Each row was made from one path, in order. Every step used is in the known rows, and no mark comes twice. Write each row's path.
(in the rows, 128 means zero)
Known rows:
e -> k -> f -> p -> w: [129 205 121 188  99 100 113 143 157 113  92 175 113 150 123 118  98 146
 179 193 104 174 102 146 168 107  95 134 101 130 131 115 130  90 131 144
 111  96 103 144 110 134 184 129 101 136 157 158 108 173]
p -> w -> v -> e: [102 121  92 140 103 128  96 176 115 164  66 138 144  97 117  88 153 138
 136 136 132 109  97 123 167 100 138 120  91  84  85 180 175 163 117 219
 122 109 132 136 130 145 136  93  98 159 170 114 115  84]
r -> k -> w -> v -> f: [133 142  91 171 108  53 123 143 143 165  59 179 145 133 118 104 151 169
 179 174 123 146 114  87 131  91 138 132 125  82 106 106 124 123 111 146
 153 108 157 134 135 130 137 132  90 166 150 119  91  97]
k -> r -> p -> e -> v -> f: [121 103  78 130  79 148 139 166 139 164 163 159 141 117 108 112 171 132
  93 191 137 140 145 133 145  89  88 116  99 109 115 103 131  87 179 154
 129  99 121 160  61 115 192  99  98 182 128  67 158 116]
e -> v -> f: [142 173  92 107  65 115 149 168 130 154 133 111 163 111 118 103 155 193
 133 182 132 153 148 156 116 106 138 125 109 126  98 145  85 119 153 169
 145 141 119 149 130 131 126 120  98 181 125 118 103 129]
r -> k -> w: [141 134 117 153 131  63 128 127 149 156  70 197 133 173 121 122 135 118
 185 178 122 134 127  83 121 129 130 123 136  92 140  97 118 100 115 113
 152  92 143 141 111 128 145 160 115 140 128 137 115 129]
k -> r -> p -> f: [103 113 137 157 108 161 104 120 139 122 159 165  99 141 125 109 137 124
 102 167 133 121 151 134 141  88 105 117  98 111 139 103 143  89 156 132
 132  98 123 136  66  78 198 112 114 166 140 104 144 121]
f -> p -> w -> v -> e -> k -> r: [103 138  82 175 112 116 108 178 149 156  59 198 123 101 100  78 132 146
 135 196 140 164  82 128 187  90  97 122  89 133 115 161 176  88 129 226
 113 124  93 123 106 125 159 124  87 139 165 118 136 139]
f -> p -> e: [ 99 131 115 126 134 123 150 173 129 177 112 210 128 126 113 135 105 109
 128 165 131 127 101 116 140 125  61 129 125 158 119 134 143 107 135 144
 116 127 107 104 119 106 168 128 109 138 127 119 132 148]
r -> v -> e: [117 136  61  86 124  90 142 186 108 157 117 145 160 141 136 110  92 155
 143 136 144 111  82  92 128 121 137 127  97 144  94 113 106 123 107 180
 142 116 101 171  98 168 132 162  96 149 135  66 143 146]
f -> p -> w -> v: [ 93 152 141 165 126 113 108 161 126 150  52 186 120 116 109  80 127 167
 126 165 137 142 107 116 157  99 105 115 114 146 110 192 169 130  97 199
 141 130 119  87 132 105 141 110 103 113 154 137 109 127]
v -> f: [132 147 112 143  87 107 130 143 121 134 164 109 154  99 121 134 125 172
 130 153 138 137 158 149 119  92 119 158 111  99 108 117 116 150 129 153
 117 140 164 136 166 122 155 101 110 176 134 135 113 124]
p -> e -> v -> f: [128 145  65  92  70 144 155 194 124 189 134 154 176 105 107 132 159 127
 139 176 123 117 125 149 129 115  97 131 109 104  96 125 109 134 178 165
 115 117 112 152 111 147 166 107  94 196 127  91 103 114]
w -> v -> f -> p: [110 150 102 173  94 107 128 165 120 159 100 135 143  67 117  90 146 214
 113 149 140 160 106 122 148  76 119 143 118 149  87 152 127 138 106 195
 144 165 155  99 167 107 129  92  90 166 168 115  88 103]
f -> p -> w -> v -> e: [ 91 134 116 151 120 106 114 185 125 174  56 187 132 110 110  80 123 155
 131 167 141 136  91 118 166  96 105 118 100 138  96 190 166 123  98 212
 133 129 117  99 129 114 142 113  96 142 164 131 119 123]
w -> v -> f: [122 136  99 160  88 116 124 150 112 150 116 105 147  64 118  99 158 205
 119 124 128 143 112 133 151  76 141 148 119 119  85 143 131 152 127 184
 137 155 159 117 164 132 119  84  99 171 170 105  93  84]
w -> v: [118 128 106 151 117 137 121 142 117 143  85 121 128  84 123 100 159 166
 114 100 125 139  89 114 151 107 147 123 127 137 102 156 132 139 124 167
 140 140 128 117 136 133 105 106 107 135 158 108  98  87]
r -> k -> w -> v -> e: [129 119  66 154 128  57 126 159 141 178  51 190 140 139 124  98 155 129
 180 163 122 138  85  71 140 103 142 128 120  91 100 110 124 104 112 156
 156  97 139 147 116 140 132 154  91 161 149 102 111  92]
k -> f: [101 165 127 146  86 113 116 132 120 127 153 119 115 124 130 125 127 134
 142 133 113 139 139 124 139 103  99 129  99 106 103 123 106 126 124 120
 115  94 134 142 139 119 155 102  98 163 146 141 104 122]
e -> v -> f -> p -> w: [126 186 111 125  68 108 144 184 134 167 105 148 159 117 109  87 143 202
 145 218 143 161 149 153 129 101 113 113 100 138  92 173 105 120 137 193
 145 138 110 129 130 120 153 113  94 170 129 136  99 149]
k -> f -> p -> w -> v -> e: [ 71 168 113 166  76  96 100 182 116 166  95 163 123 104 122  85 127 150
 144 173 123 149 107 117 165  80  82 119  72 110  74 169 138 117  95 193
 116  91 122 127 141 106 166  88  67 176 178 136 102 119]
e -> v -> f -> p: [141 180 100 119  70 102 159 177 133 165 122 146 156 111 116  93 140 203
 130 206 142 165 138 150 117 100 111 120 106 157  93 157  84  99 140 172
 148 143 111 127 130 114 137 127  93 175 122 127  99 150]
k -> f -> p -> w: [ 81 191 151 163  84 100 104 155 118 136 111 163 109 136 118 104 110 146
 148 181 114 143 137 118 148  96  74 117  93 115 105 159 139 124  97 155
 113  89 123 114 136  94 181  96  88 153 155 157 104 140]
f -> p -> e -> k: [133 148  96 146 143 118 145 168 147 159  94 221 128 138 116 134 105 110
 151 176 118 146  79 135 149 129  72 140 128 168 134 113 143  87 153 141
 107 125  89 119 105 132 182 144 111 124 134 114 132 174]
f -> p -> e -> k -> w -> v: [121 154  84 146 129 107 141 188 135 170  54 242 131 122  96 107 133 131
 161 188 122 154  65 112 166 101  73 130 126 150 113 131 155  85 145 166
 110 117 106 108 111 132 176 141  96 122 160 103 121 142]
r -> k -> f -> p: [116 169 128 191 122  59 124 126 160 155 102 176 112 156 151 126 106 133
 172 168 106 148 103  97 134 116  98 130 118 136 131  95  90  92 104 109
 152  91 109 132 112 106 158 137  89 174 130 158  93 147]

Write each row's path:
[156 168  71 168  94  88 134 159 139 116  64 170 144 119  99 104 150 181
 186 190 123 179 100 131 162  85 138 147 125 100 104 108 136 106 142 167
 123 127 150 140 135 159 155 136 107 127 164 117 114 127]
e -> k -> w -> v -> f
[124 131  77 153 106 125  91 172 133 153  54 151 144 107 120  98 140 142
 150 151 122 128  83 132 183 107 144 128  94  89  97 161 172 151 125 222
 115 116 119 144 114 165 143 110 102 151 174 115 118 106]
p -> w -> v -> e -> k
[104 135 101 130 106 101 127 163 103 142  54 166 136 103  86  84 176 161
 151 157 140 148 118  95 144  86 136 110 128  91  84 156 158 129 116 166
 139 115 164 112 144 131 124 121 107 120 166 102 118  88]
k -> w -> v
[114 150  84 163  89 123  86 175 128 152  66 136 141 107 124  86 137 150
 155 152 118 132  83 136 187  92 132 127  82  75  86 161 161 144 122 219
 110  96 122 150 120 159 161  97  90 168 181 121  99 100]
p -> w -> v -> e -> k -> f
[128 155  64 157  98  93 114 182 144 147 108 166 134 142 135 118  96 119
 175 191 126 156  85 145 179 104  96 145  77 115 102 111 130  86 123 185
 100  87  99 165 113 144 184 137  86 171 159 134 132 160]
v -> e -> k -> f -> p -> w
[116 141  66 187  80 127 129 176 138 159  95 169 138  61  95  98 160 176
 126 172 124 171  78 129 173  68  94 151 103 126 106 126 148 113 164 202
 108 148 127 125 137 132 160  91  77 178 174  94 108 106]
w -> v -> f -> p -> e -> k -> r
[148 114  89 141 131 116 129 168 131 167  79 217 142 158 140 116 136 149
 145 169 111 119  89 111 165 110 106 119 140 137  94 107 143  89 130 125
 137  93 140 125  58 136 185 135 114 123 142  78 132 125]
r -> p -> e -> k -> w -> v
[153 133 103 184 122 129 110 121 172 104 101 168 116 160 125 113 132 125
 139 191 120 160 113 143 172 115 126 119 112 119 161  93 157  73 161 144
 123  98 105 159  51 140 186 140 122 118 136 117 161 157]
e -> k -> r -> p -> w
[123 152  96 136 133 106 145 184 146 158  77 248 131 147  94 128 113 108
 170 205 125 151  92 123 149 118  66 133 128 140 123 119 150  79 145 143
 105 110 114 119 107 124 194 154 103 117 135 115 139 166]
f -> p -> e -> k -> w
[116 184  65 128 109  75 126 198 124 148  80 174 154 159 128  99  72 172
 175 180 129 136  69 109 158 103 115 131  77 137  97 113 113  97 108 204
 131  99  84 174  87 172 179 162  77 151 157  93 128 177]
r -> v -> e -> k -> f -> p -> w
[107 142  88 162  87 118 124 178 111 173 104 158 145  61 109 108 150 189
 115 149 129 143  98 127 155  76  98 149 115 131  83 150 137 145 130 193
 127 152 146 105 163 119 145  82  78 179 168 101  91  93]
w -> v -> f -> p -> e
[136 111  25 163 103 131 121 166 148 146  97 128 132  74 120  90 168 136
 128 138 129 164  49 126 183  92 143 142  91 120 107 120 140  99 159 200
 115 129 106 162 102 157 129 132  89 166 177  84 132  95]
w -> v -> e -> k -> r
[135 143  46 140  97 134 136 174 139 143 128 177 158 116  89 148 136 112
 147 174 111 135  89 130 156 106  94 151 103  92 143  63 140 106 196 169
  94 107  95 180  83 178 204 121  92 169 148  63 139 145]
p -> e -> k -> r -> v -> f
[124 139  47 169  98 103 123 181 137 160  81 145 127  92 140  89 131 165
 151 153 120 169  42 122 189  90 122 142  96 149  82 132 117  86 130 194
 126 121 112 144 126 144 137 127  73 169 178 108 104 113]
w -> v -> e -> k -> f -> p
[108 150 103 106 116 125 157 190 135 192  95 215 141 129 112 113 129 125
 131 185 127 138  98 127 133 132  77 108 118 167 115 154 124  87 150 161
 129 126  82 111 100 117 156 136  96 149 124 104 120 151]
f -> p -> e -> v
[161  92  38 143 119 118 136 165 161 142 145 156 128 141 140 122 125 103
 137 180 134 153  81 142 176 104 124 138  92 131 125  77 127  57 156 158
 110  96 108 182  65 146 175 156 108 158 136  96 176 147]
v -> e -> k -> r -> p
[100 138 135 155 111 140  89 147 120 142  50 139 138 105 109  91 159 159
 123 129 121 116 116 123 159 107 137 112 107  88 104 187 175 172 120 198
 126 121 130 111 131 142 130  88 114 135 168 127 104  85]
p -> w -> v
[145 115  39 149 112 121 127 170 136 155  82 126 139  89 135 102 148 153
 137 126 120 152  48 129 180 104 152 144 105 139  98 127 128 109 140 189
 129 133 109 151 118 165 118 131  97 159 168  97 120  98]
w -> v -> e -> k
[129 186  79 129 108  79 143 189 121 151 106 184 171 138 116 121  80 200
 159 183 127 141  91 116 127  99  99 150 110 152 117  90 107 121 122 180
 132 133 107 153 117 155 180 144  85 151 145  79 113 177]
r -> v -> f -> p -> e -> k
[119 139  82 168 109  53 132 168 141 198  50 227 152 129 110 110 147 150
 181 194 117 137  95  79 138  90  99 136 126  95  99 110 129 112 120 156
 145 110 148 126 126 125 161 133  80 174 150 116  90 106]
r -> k -> w -> v -> f -> p -> e
[ 90 150  81 141  93 120 133 179 119 149 139 178 147  98  75 109 132 146
 112 190 145 140 123 106 135  82  75 130  89 105 128  97 139 105 164 190
 111 125 103 156 101 131 188 110  76 170 145  56 153 143]
k -> r -> v -> f -> p -> e
[165 113  41 130 128 112 132 168 156 144 128 137 142 141 147 137 108 109
 161 155 130 146  72 152 166 126 132 153 100 128 116  96 123  87 145 158
 107 114 110 176 107 162 150 164 113 156 139 122 148 143]
v -> e -> k
[138 146  49 138  95 117 130 189 126 164  78 198 160 108  83 135 150 126
 174 180 109 140  90 133 163  96  99 147 120  78 108 100 150 120 174 167
  97 105 141 147 122 166 191 117  96 162 160  88 110 113]
p -> e -> k -> w -> v -> f
[137 148  48 152 104  88 131 181 150 147 129 156 130 138 148 129  97 121
 172 181 125 162  78 145 171 107  96 152  82 137 104 100 110  72 132 165
 105  97 106 166 112 141 172 148  87 171 151 135 129 161]
v -> e -> k -> f -> p
[121 139  89 163 126 133 138 167 160 156 106 224 115 125  99 133 121  95
 135 192 120 156  82 135 161 120  62 138 117 147 146 106 158  76 171 153
  95 118  85 137  95 120 191 136 102 134 141 106 148 168]
f -> p -> e -> k -> r
[156 123  35 120 115  88 134 181 150 145  99 173 148 148 118 122 121 112
 181 190 135 151  82 135 163 106 127 145  98 104 105 105 130  79 137 168
 107 102 127 166 115 159 163 167 107 143 145 117 155 145]
v -> e -> k -> w
[151 138  42 145  96  99 125 171 148 140 138 136 137 132 146 136 104 114
 171 162 117 154  77 147 174 108 114 150  84 115 103  91 105  88 136 155
 103  92 112 182 113 155 168 145  92 179 154 124 132 148]
v -> e -> k -> f
[118  96 121 150 116 137 125 125 143 127 155 148 107 133 120 109 151 124
  83 166 140 143 144 119 144  96 105 109 114 126 140 106 143  80 142 124
 133 104 121 140  67  97 162 118 123 137 124  92 174 124]
k -> r -> p
[108 151 125 161  78 126  87 155 110 147  78 129 151  85 111  91 155 183
 133 147 128 120 138 133 151  87 134 130 103  70  96 180 170 187 116 212
 123 126 154 119 154 135 143  71 101 166 175 129  93  83]
p -> w -> v -> f
[121 200 106 195  98 103 107 143 150 117  65 168 112 123 125  97 115 166
 172 178 102 175  82 133 184  97 105 132 103 134 117 130 135  99 130 164
 119 106 106 132 118 141 173 124  90 136 168 145  95 154]
e -> k -> f -> p -> w -> v
[114 144 101 139  89 106 142 179 127 168 149 175 157 100 107 140 111 157
 130 187 132 128 138 143 130  87  67 160 109 122 107 121 134 126 131 170
 107 138 148 119 162 108 188  97  95 182 135 127 114 140]
v -> f -> p -> e
[150 178  80 177 101  76 131 166 143 129  57 195 137 122  93  97 142 188
 181 208 129 187  95 125 165  80 119 145 125 119 108 125 141  89 129 176
 126 131 146 124 139 140 158 147  96 121 161 122 109 139]
e -> k -> w -> v -> f -> p
[155 164  80 157 113 106 130 149 138 116  51 180 128 134 100  96 151 163
 183 178 119 176  83 116 163 103 144 131 134 109 115 114 142  92 140 153
 127 119 135 137 117 164 140 150 114 107 165 111 116 129]
e -> k -> w -> v
[107 149  89 136  84 113 128 155 119 123 157 128 147 104  87 106 144 163
 113 169 148 141 137 107 127  83 118 131  90 100 127  96 127 115 153 179
 123 124 113 168 107 144 163 112  88 160 145  64 152 136]
k -> r -> v -> f
[107 112 118 176  82 139 100 144 138 138 124 145 130 104 107  85 169 164
  89 181 140 137 153 124 160  65 110 114  94  91 112 137 167 121 136 185
 135 105 143 134  89 105 180  80 101 161 154  89 153  96]
k -> r -> p -> w -> v -> f
